Every row comes from one small tree of marks. The marks that hang from a mark follow it in brackets, in alphabetical order. Every link used is in the known rows. Which tree was each row made from?
Known rows:
E{A X}: [ 15.0   1.8 -15.1  22.2  12.7   2.9 -27.1 -15.6  25.6  -1.9   4.7   1.6
  13.1  -5.2  41.8 -10.6 -19.4  22.3   0.3  -6.5 -13.6 -10.3 -17.1]
A{E{J V X{P{S{R}}}}}: [ 10.2 -26.0  -1.0   7.1  -2.9 -11.1  11.6   1.0  10.6  -9.4   0.1  23.8
  40.8  28.9  -0.7   3.5  -2.9  -0.6  -7.6 -17.3   7.5   7.1   8.8]
C{E{A J V X{P}}}: [ 13.9  -8.6  -1.4  20.4   7.9   6.7 -14.0  20.4  30.6  -7.4   1.9  49.0
  15.8  22.7  20.6  -4.4 -23.0  18.2  -3.1  -9.8   2.9   6.4   4.8]
E{V}: [ 13.8 -11.8  -6.9  11.7  13.5   3.8  18.9 -19.5   2.2  -1.8   7.3  -1.4
   5.4  -8.4  27.9  -5.5 -15.8 -12.2  -0.9  -3.6   9.1  -0.6  38.7]
X{P{S{E}}}: [  9.7  -4.9  -7.6   0.5  -0.3 -10.8  20.9   8.0 -16.8  -4.6  -6.1 -18.4
 -14.8  -6.0   5.5  -4.6   0.5  -7.8  -4.2  -8.7  -9.2  -4.1   8.3]
E{A V}: [ 15.8  -7.3  -7.1  25.3  14.4   4.8  -5.5 -17.0  27.7  -2.6   7.8  13.3
  11.3  -2.6  26.1  -6.5 -21.7   6.0  -2.5   4.5  12.9   1.9  33.8]
S{E{A} P{J X} R{W{N}}}: [-16.1  13.9  14.5 -13.2   7.3  -6.7 -14.6  24.2 -11.1   5.5  -3.5  -2.8
 -36.7   4.6 -65.7 -11.7   8.9   8.6   0.9   7.8   6.3   3.1  -2.1]
R{S{E} W{N}}: [-27.1  15.6   1.1 -10.7   2.5  17.8  10.2 -10.2 -22.3  10.7   7.2 -19.3
 -23.7 -21.2 -15.6  27.2  23.9 -10.3   4.5  30.1  -7.9  -0.2 -10.7]
W{N R{S{E P{X}}}}: [  0.1  36.6  15.4  -0.8   1.4  10.1   7.2  -3.9  -9.5  13.1  -5.9 -17.2
  -2.6 -22.1  -9.3   3.1   3.5 -11.9   0.1   6.8  11.5 -14.2 -13.8]
W{N R{S{E{V} P{X}}}}: [ -0.3  36.2  16.3   1.0   2.2  11.1   9.6  -5.1   0.1  11.5  -4.9  -2.7
  -0.2 -17.4  -9.1   3.8  -0.1 -14.5  -0.7   5.7  21.7 -10.4  -0.3]
R{S{P} W}: [-28.8 -13.5  -6.5  -6.1  -4.7  -4.0   7.3  -4.3 -14.0   1.0   5.3 -28.0
 -14.0 -12.0  -6.5   6.9  24.8  -8.1   3.2  24.9  -8.3   4.0  -1.6]
R{S}: [  4.2  -9.0  -9.3   5.0 -11.5   8.6  13.7 -17.8 -17.0   0.9   6.4 -29.1
   3.7 -16.3  20.9  14.6   1.7 -12.5   3.1  14.8  -9.3  -5.2   1.1]
W{N R{S{E{A} P{X}}}}: [  1.1  39.0  15.2   6.4   1.9  10.6  -5.4  -2.6   4.2  12.6  -5.8  -9.4
   0.8 -18.9 -10.8   2.9   1.0  -2.9  -0.9  11.4  13.1 -12.8 -16.2]
V{E}: [ 17.1 -19.9  -8.4   8.9  15.2  10.9   6.2   0.1 -21.4  16.1   8.2 -30.7
   4.1 -20.5  23.0   5.1  -7.2  -8.8   0.3   2.5  -9.8   4.6   2.2]
X{P}: [ 10.6 -11.7  -8.4  -6.3  14.0 -15.7  21.3  -4.0 -13.7  -5.7  -6.4 -25.7
 -11.9 -14.6  22.6 -14.8  -0.5  -6.3  -2.2 -11.5  -9.4  -8.0  19.3]
E{A J V X{P{S{R}}}}: [ 13.8  -5.5   0.1  19.9  -6.8  -4.8 -31.0  -9.4  46.0 -15.6  -3.4  49.2
  12.7  29.9  13.5  -8.1 -24.1  18.9  -3.3 -16.2  13.8   8.7   1.0]
R{W{N}}: [-15.3   7.8   0.2  -8.4  16.5   8.8  10.9 -24.8 -16.0   9.5   4.9 -15.7
 -19.9 -21.2  12.9  -0.6  16.3  -5.5   2.7  12.0 -11.0  -5.6   0.9]
V{E{X{P{J S{R}}}}}: [ 13.4 -14.9  -8.8  -9.4  -7.0  -0.1  -1.5  11.9 -14.4   6.6  -2.0 -10.0
   1.3  -0.9  15.7   2.9  -3.8  -3.1   1.3 -14.6 -10.3   3.6 -13.5]
X{P{J S{E{A} R}}}: [ 10.7  -4.8  -1.8 -11.2 -15.4 -13.4  11.1  16.5 -14.6  -9.6  -8.9 -11.1
 -11.7   7.7 -21.1  -2.6   0.0  -4.3  -1.8  -3.8  -2.4   1.3  15.1]
A{E{J V X{P{S{R{W}}}}}}: [ -4.8 -26.2   0.2   0.3  -3.1 -11.1  10.8   2.2  12.7  -9.4   0.9  24.3
  40.7  28.7  -6.8   7.2   9.2   1.4  -6.1 -11.8   8.0  12.9   6.6]
W{N R{S{P{J X}}}}: [  2.2  29.9  17.4  -6.8 -17.9   6.2   8.2 -11.7  -8.2   8.8  -5.6 -10.7
   7.2 -15.1   4.0  -1.9   7.4 -14.2   3.6   6.1   5.8 -15.1 -10.1]
V{E{A J X{P{S{R}}}}}: [ 17.2 -15.1  -2.4  13.9  -0.1   4.1 -33.6   8.1  13.0   5.2  -1.0   8.4
   9.7  10.2   8.7   3.3 -13.9  15.9  -2.0  -8.0  -4.1  12.1 -27.2]
W{N R{S{P}}}: [  2.9  27.1   9.7  -2.6   4.8   8.3  10.7 -18.4  -8.6  11.2  -6.0 -20.7
  -2.6 -23.4   6.4   0.3   3.2 -15.9  -0.2  11.7  10.4 -16.6  -4.9]

Write each row's tree:
[ -5.2  -4.2  -8.8 -19.6 -17.0 -12.1   3.6  -1.7  -4.0 -10.3  -6.4  -1.1
  -2.0   6.4  14.4  -7.0   8.0   1.7   2.6 -16.1 -13.5  -3.0 -10.0] : E{X{P{J S{R{W}}}}}
[-16.4   7.4  19.9  -8.8  19.1  -2.7  -8.2  14.9 -23.4   7.2  -3.5  -9.6
 -41.0   2.7 -66.9  -9.6   7.2  -0.7  -1.0   0.1   8.8   6.6 -10.9] : S{E{J} P{X} R{W{N}}}
[ 20.2 -15.3  -3.7  27.1   9.3  12.8 -39.5  -0.2  15.3   9.6   9.9   4.1
  21.9   1.9  24.7   3.8 -19.0  17.8   1.8  -1.3 -13.3  10.6 -27.5] : V{E{A J X}}
[ 13.4  -7.7  -0.6  16.0  -3.2   9.2 -13.1  20.6  26.9  -7.2  -1.9  51.4
  11.1  28.9   7.2   0.3 -22.5  15.2  -4.8  -9.8  10.5   8.2   0.5] : C{E{A J V X{P{S{R}}}}}
[-29.8  16.6   1.7  -6.3  -5.0   3.3 -19.4   8.0  -1.5   4.4   5.9   4.6
 -27.5  -0.3 -26.5  11.6  19.3   7.0   6.4  26.7 -14.5  -1.6 -23.7] : R{S{E{A X} P{J}} W{N}}
[-10.6   4.4   0.1 -20.7  20.9   8.1  13.9 -22.6 -24.1   8.2  -1.8 -26.6
 -27.1 -19.3 -13.6   1.2   9.5  -9.5  -0.1   8.0   6.5  -4.2   8.8] : S{R{W{N}}}
[-15.4 -11.8   7.8 -22.7  -9.4 -16.1   6.3  10.8 -22.4  -1.8  -3.5 -20.1
 -17.5   3.2 -34.6 -19.2  14.9  -4.9   3.2  -3.6   1.6   4.3   8.5] : S{P{J X} R{W}}
[ 12.0  -1.9  -8.8   7.9   0.4 -12.4 -15.7  -3.1  41.2 -14.7  -0.5  36.6
  12.8  13.5  33.9 -15.5 -18.7  16.7   0.8 -16.0   2.4  -1.1  20.2] : E{A V X{P{J}}}
[ 10.8  -4.6 -10.8  -5.0 -19.2 -12.5   3.6  -2.7  -2.1 -10.5  -3.9   2.4
   4.7   6.1  35.4 -11.5  -3.0   1.6   2.3 -21.5 -22.5 -10.0 -11.1] : E{X{P{J S}}}
[-25.5   9.2  -0.4 -11.2  -6.5  15.7  10.3 -25.5 -17.2   9.0   6.4 -16.3
 -17.7 -20.3   7.2  20.6  25.7 -10.5   5.5  27.5 -10.1  -3.4 -10.7] : R{S W{N}}
[  9.4   5.3  -5.8  -6.6  19.8  -6.1  -7.7  14.1  15.3  -9.1  -5.5  11.1
  -8.5   7.6 -23.9  -2.9 -20.6   7.6  -2.6 -11.0  20.0   3.7  23.9] : S{E{A V X{P{J}}} R}
[ -6.9   6.4  10.1  -4.6 -45.6   5.4  -5.6  15.0  -7.0  -1.9   1.2   4.2
  11.3  14.5 -31.2   8.3  10.8   4.6   3.8   2.4  -2.4  10.9 -12.3] : P{J S{E{A} R{W}} X}
[-32.0  12.8  12.9 -11.9 -16.9   4.0   6.2   8.4 -12.0   5.3   6.6  11.2
 -27.0   0.7 -32.9  11.7  23.9  -9.9   6.5  20.6   0.0   4.9   1.3] : R{S{E{V} P{J X}} W{N}}
[ 10.5 -27.9  -2.2  11.3   8.5 -13.7  10.9   0.9  14.3  -9.7   3.8  21.2
  45.6  22.7  13.3  -1.2  -3.0   2.1  -5.6 -17.2  -0.1   5.6  13.1] : A{E{J V X{P}}}
[  5.1  16.1   4.5   5.0  -5.4  11.6  -1.6  -5.8   4.8  -0.7  -0.9 -24.1
  41.5 -13.5   3.4  15.6  -4.0  -7.5   1.6   5.3   8.3   1.2 -13.0] : W{R{S{E{J X}}}}
[ 11.7  -4.3  -7.0   3.8  -8.8   5.7  -0.4  26.1  20.3  -6.2  -2.9  44.1
   8.1  22.5  13.1  -1.0 -17.3  10.9  -3.2  -9.6   7.5   1.8  11.3] : C{E{A V X{P{J S{R}}}}}
[-17.8  -1.0  -7.6 -14.8  36.7 -10.2  -4.2  17.9 -16.0   2.0  -3.3 -27.1
 -35.0  -6.1 -45.9  -9.7   2.1   1.7  -2.8  -2.6   5.6   1.6  -3.7] : S{E{X} P R{W}}
[ 13.0 -27.0  -2.2  20.5   6.9  -2.4   6.2  -7.4  12.9  -5.0  11.0  19.0
  53.3  20.7  15.8   4.0  -8.0   1.4  -4.0 -10.7  -1.1   6.0   8.1] : A{E{J V X}}
[ -5.8  -7.4   0.5 -23.3 -15.7 -13.0  24.8  14.5 -16.0 -10.5  -7.0  -3.6
 -12.5   8.5 -25.4   1.7  10.5 -13.8  -0.6  -3.7   6.0   9.3  29.7] : X{P{J S{E{V} R{W}}}}
[ 12.0   1.3 -14.7  11.2  14.3 -11.3 -21.3  -5.2  27.9  -7.7  -4.4   4.5
   3.1  -3.2  38.6 -16.7 -13.0  23.1  -1.5 -14.6 -12.5 -10.6 -11.2] : E{A X{P}}
[-30.2   6.8  10.1 -14.5 -27.4   0.8   3.4  -5.3 -18.8   5.6   4.3  -3.3
 -23.8  -4.3 -10.8   4.3  30.5  -7.3   8.4  19.5 -14.7  -3.0 -15.8] : R{S{P{J X}} W{N}}
